Known rows, with every step that occurs:
nalukug, nivaz: [-2.84 -3.11  0.60 -0.37 -1.58  4.00 -1.09 -1.24 -2.75 -0.04  2.05  0.81
  2.87 -0.34 -3.07  0.61 -0.15  3.66  3.07  0.56 -1.96  1.65 -4.08  0.71]
ziniz, dirut, nivaz, kitor: [-5.12 -2.24  0.89  0.44 -1.07  6.11 -2.43  1.20 -1.72  1.50 -1.64  5.19
  5.58 -3.17 -1.97 -0.24 -0.28  4.27  2.14  2.83 -4.55 -1.93 -2.68  0.20]
kitor, paguga, tibef: [-1.22 -4.01 -1.27  0.09 -3.31  2.09  0.51 -1.96 -0.38 -2.09 -0.44  2.64
  1.37 -4.63 -0.05  0.43 -1.54  3.52  4.84  1.32 -3.09  4.94 -3.24  1.29]
paguga, kitor, nivaz, tibef: [-2.74 -3.13 -1.15  0.73 -3.17  5.19  2.48 -1.00 -0.69 -0.32 -1.46  3.74
  4.52 -3.98 -2.24  0.86 -1.73  3.63  6.25  2.24 -3.28  0.79 -4.04 -0.05]
tibef, paguga, kitor, nivaz, dirut: [-1.54 -3.58  0.84  2.48 -1.77  6.09 -0.45 -1.72 -2.97  0.48 -1.93  5.60
  5.22 -5.71 -1.64 -2.45 -3.17  2.47  5.72  1.52 -4.98  1.20 -3.10  0.59]
ziniz, dirut, paguga: [-4.99 -2.68 -1.18  0.68 -0.77  1.66 -3.93 -0.80 -1.73 -0.09 -0.39  3.76
  2.28 -3.37 -2.22 -1.23  0.09  4.40  1.05  1.64 -4.98  0.79 -3.60  1.51]
dirut, paguga, kitor: [-4.43 -3.52 -1.93  0.17 -1.90  3.94 -2.13 -1.12 -0.27 -0.99 -1.12  2.87
  1.04 -4.89 -0.76 -1.40  0.37  3.53  4.40  1.33 -5.16  0.26 -4.40  1.26]
paguga, kitor, nivaz, tibef, zumepug: [-1.55 -3.73 -0.80  0.25 -3.03  4.23  1.89 -1.24  0.52 -0.31 -0.75  3.67
  5.42 -2.65 -1.00  0.95 -4.34  3.11  4.70  1.41 -3.43  1.37 -3.46  0.09]
ziniz, dirut, nivaz, kitor, paguga, tibef, zumepug: [-2.00 -5.09 -0.51 -0.11 -2.87  4.58 -1.33  0.95  1.78  0.54 -1.25  6.10
  6.40 -4.14 -0.33 -0.75 -4.04  4.52  2.90  2.38 -5.01  1.94 -3.06  0.93]
ziniz, dirut, paguga, kitor, nivaz, tibef, zumepug: [-3.31 -4.63 -2.42  0.63 -2.24  3.31 -0.99 -0.57  1.55  0.66 -1.19  6.04
  6.34 -3.75 -2.89 -1.37 -3.56  4.82  3.23  2.22 -5.64  0.61 -4.60  0.96]
paguga, kitor, nivaz: [-2.47 -3.31 -1.64  2.13 -3.23  5.87  1.25 -1.66 -0.80 -0.04 -1.86  3.19
  2.27 -4.70 -1.12  0.44 -1.10  2.95  5.45  2.13 -5.39  1.53 -3.97  0.04]
ziniz, dirut, paguga, tibef, nivaz: [-2.42 -4.27 -1.30  0.77 -2.40  2.27 -2.65  0.45  0.35 -0.86 -0.29  4.34
  4.90 -3.61 -1.05 -2.26 -1.01  4.06  1.34  2.36 -2.84  1.76 -6.40  3.01]
tibef, nivaz, dirut, paguga: [-3.49 -4.20  0.99  1.08 -1.32  2.80 -3.02 -0.46 -2.10 -1.43  0.00  3.43
  5.27 -3.47 -3.31 -1.60 -1.48  3.46  2.48  0.54 -3.18 -0.38 -3.86  1.62]
dirut, paguga, kitor, nivaz, tibef: [-3.64 -5.23 -2.75  0.12 -3.35  4.00  0.95 -0.55  0.34 -0.25 -0.99  4.06
  4.72 -5.24 -3.69  0.58 -0.84  4.20  6.06  1.14 -4.52  1.23 -5.19  0.46]
kitor, paguga, tibef, nivaz: [ 0.80 -4.58 -0.61  0.26 -4.02  2.60  0.46 -1.14  0.12 -2.23 -0.02  2.96
  3.27 -3.88 -0.87 -0.59 -2.35  2.41  4.13  1.21 -2.26  4.43 -5.16  2.43]
nivaz, kitor, paguga, tibef, zumepug: [-1.19 -4.22  0.37 -0.27 -2.72  4.15  0.32 -0.67  0.42 -1.63 -0.53  4.25
  4.76 -3.57  1.83 -0.12 -5.03  3.09  5.23  1.42 -3.00  3.84 -2.96  0.65]
ziniz, dirut, paguga, kitor, nivaz: [-4.24 -4.11 -3.18  2.47 -2.38  4.83 -1.56 -0.91  0.19  1.05 -2.29  5.43
  3.34 -5.85 -2.81 -1.64 -0.52  4.61  3.79  2.89 -7.54  0.75 -5.42  0.91]
kitor, paguga, tibef, zumepug: [-0.11 -4.57 -1.03 -0.33 -3.12  0.92 -0.26 -2.06  0.91 -2.12  0.34  2.40
  2.17 -3.22  1.19  0.53 -4.00  3.09  3.36  0.42 -3.26  5.55 -2.72  1.45]
nivaz, tibef, paguga, kitor: [-1.64 -2.19  1.24 -1.28 -1.22  4.31 -1.24 -0.81 -2.23 -0.57 -0.40  4.44
  4.22 -3.25 -0.47 -2.25 -2.09  1.50  4.82  0.98 -1.36  0.54 -3.95  1.87]
dirut, nivaz, tibef: [-3.70 -3.40 -0.11 -1.87 -2.26  2.20 -0.27  0.15 -1.23 -0.29  0.67  2.06
  4.22 -2.20 -3.21  2.72  0.09  4.04  2.49  0.06 -1.65  0.25 -2.37  0.24]
zumepug, tibef: [-2.67 -2.50 -0.24  1.10 -3.28  1.24 -0.31 -1.65 -2.41 -1.08  0.25  1.12
  1.55 -2.23  1.80  1.92 -1.40  1.84  1.94  0.82 -2.17 -1.38 -1.19 -0.18]
nalukug, miki: [-3.55 -1.27  1.18 -0.07  0.49  2.61 -1.26 -1.52 -3.02  0.36  1.23  1.25
  2.52 -0.45  1.25  1.21 -0.69  4.60  2.57  0.57 -2.44 -0.37 -3.83 -0.07]

Rows:
[-2.99 -5.02  0.02  2.01 -3.27  1.34 -2.07 -0.61 -1.90 -1.51  0.29  2.80
  5.66 -3.38 -1.19 -0.51 -2.49  2.60  1.92  0.66 -2.75 -3.26 -2.83  0.83]
zumepug, tibef, nivaz, dirut, paguga
[-0.65 -3.13  0.39  1.31 -4.18  1.78 -0.49 -0.89 -1.69 -1.19  0.58  1.53
  3.54 -1.54  1.02  0.88 -2.17  0.45  1.31  0.73 -1.29 -1.96 -3.27  1.07]
zumepug, tibef, nivaz
[-2.42 -5.05 -0.02 -0.27 -2.76  5.27 -0.73  1.65 -0.23 -1.40 -0.21  4.37
  6.74 -3.95 -0.06 -1.07 -1.84  3.05  4.41  1.19 -1.45  1.18 -6.54  1.65]
dirut, paguga, tibef, nivaz, kitor
[-1.54 -5.14 -1.46 -0.23 -3.27  2.17 -1.28  0.17  0.44 -1.97  0.77  2.42
  3.93 -3.65 -0.68 -0.33 -0.81  3.05  2.67  0.19 -1.83  2.95 -6.34  2.56]
dirut, paguga, tibef, nivaz
[-2.27 -3.30 -0.42  0.24 -2.99  2.85  1.97 -1.17 -2.11 -0.52  0.10  2.79
  4.83 -2.41 -3.16  2.75 -1.52  3.39  4.30  0.53 -2.02  2.66 -3.30 -0.28]
kitor, nivaz, tibef
[-4.89 -5.93 -0.66  0.02 -1.69  3.55 -1.15 -0.39 -1.33 -1.13  1.57  2.19
  5.62 -3.32 -3.08 -0.67 -0.80  6.96  4.65  1.35 -1.99  1.76 -4.23  0.86]
nalukug, nivaz, dirut, paguga, tibef
[-3.51 -3.46  0.01  0.48 -1.87  5.33 -2.29  0.44 -1.13  1.29 -1.76  6.23
  5.01 -4.50 -3.77 -0.73 -1.10  4.08  3.33  2.43 -5.95 -0.10 -2.84  0.36]
ziniz, dirut, nivaz, kitor, paguga
[-4.31 -3.31  0.97 -0.57 -1.92  5.89 -0.94  1.02 -1.75  0.70 -0.60  3.37
  4.55 -3.20 -1.57  1.62 -0.14  3.26  3.43  0.78 -3.45 -0.77 -2.65 -0.27]
dirut, nivaz, kitor
[-0.18 -3.64 -0.37  1.25 -2.81  5.48 -0.37 -1.60 -1.90  0.77 -0.89  4.53
  3.18 -4.97 -0.82 -1.42 -1.95  0.91  4.91  0.41 -4.69  3.01 -4.85  1.22]
tibef, paguga, kitor, nivaz
[-0.27 -3.48  1.65  0.77 -2.69  5.58 -0.81 -0.18 -1.87 -0.96 -0.76  4.86
  5.25 -3.28 -2.36 -1.17 -2.91  1.07  5.02  1.02 -3.17  1.24 -4.65  1.20]
tibef, nivaz, kitor, paguga
[-0.94 -2.79  0.04  1.05 -3.18  3.38 -1.38 -1.42 -1.92 -0.22 -0.42  3.24
  2.36 -4.01  2.85 -1.73 -2.41  0.07  3.33  0.94 -2.78 -1.68 -2.98  1.28]
zumepug, tibef, paguga, kitor
[-3.36 -4.98 -0.66  2.53 -3.30  3.71 -1.58 -0.57 -0.47 -1.31 -1.42  3.96
  5.47 -4.88 -0.03 -2.30 -2.52  2.86  3.83  2.39 -4.12 -5.07 -3.53  0.97]
zumepug, tibef, nivaz, dirut, paguga, kitor
[-4.29 -5.18 -0.46  0.11 -1.40  1.17 -1.77 -1.00  0.05 -2.06  0.26  2.76
  4.81 -3.72  0.73 -0.51 -3.60  5.37  2.66  0.71 -3.10  2.23 -2.08  1.07]
nivaz, dirut, paguga, tibef, zumepug
[ 0.16 -4.11  0.90  1.60 -4.43  4.22  0.09 -0.21 -1.54 -1.02 -0.58  4.53
  5.67 -3.30 -0.12 -0.33 -3.78  0.29  4.13  1.36 -2.78 -1.61 -3.63  0.46]
zumepug, tibef, nivaz, kitor, paguga
[-1.14 -2.17  1.87 -1.75 -0.95  1.74 -1.79 -0.92 -3.72 -0.62  1.22  3.56
  4.52 -1.77 -1.42 -0.45 -2.06  1.31  2.93 -0.81  0.01  2.32 -3.23  1.66]
nivaz, tibef, paguga
[ 0.00 -3.66  0.70 -0.58 -2.27  2.45  0.38 -1.02 -3.38  0.20  1.01  4.10
  5.77 -2.91 -3.30  0.98 -2.72  1.37  3.81 -1.26 -1.28  3.97 -4.20  0.93]
kitor, nivaz, tibef, paguga
[-5.49 -4.62 -0.72  0.56 -1.49  2.34 -1.14 -0.69 -1.11 -2.09 -0.49  2.84
  3.90 -5.08 -0.56 -0.45 -1.12  5.98  4.24  1.53 -2.81  1.76 -2.66  0.73]
nivaz, dirut, paguga, tibef
[-2.23 -5.43 -0.85 -0.87 -3.75  5.15  0.55  0.75  0.42 -0.39 -1.10  4.35
  4.71 -5.59 -1.28  1.06 -1.33  4.11  5.81  1.32 -3.84  2.77 -3.58  0.37]
dirut, nivaz, kitor, paguga, tibef
[-1.37 -1.94  0.80  0.06 -1.21  4.86 -2.50 -1.46 -2.23 -0.12 -0.65  3.80
  1.82 -3.87  0.68 -2.71 -1.61  0.88  3.91  0.80 -3.33  1.21 -3.95  1.99]
tibef, paguga, kitor
[ 0.34 -4.35 -1.08  2.23 -4.61  3.96  0.43 -1.65 -1.66  0.85 -0.63  4.02
  3.67 -5.03  1.21 -0.27 -2.91 -0.04  4.14  0.54 -4.19 -0.03 -3.95  0.48]
zumepug, tibef, paguga, kitor, nivaz
[-0.53 -2.87  0.75  0.48 -2.96  0.94 -2.03 -1.47 -3.41 -0.53  1.08  2.37
  2.66 -2.64  1.90 -0.01 -2.44 -0.24  1.40 -0.69 -1.65  0.12 -2.14  0.91]
zumepug, tibef, paguga
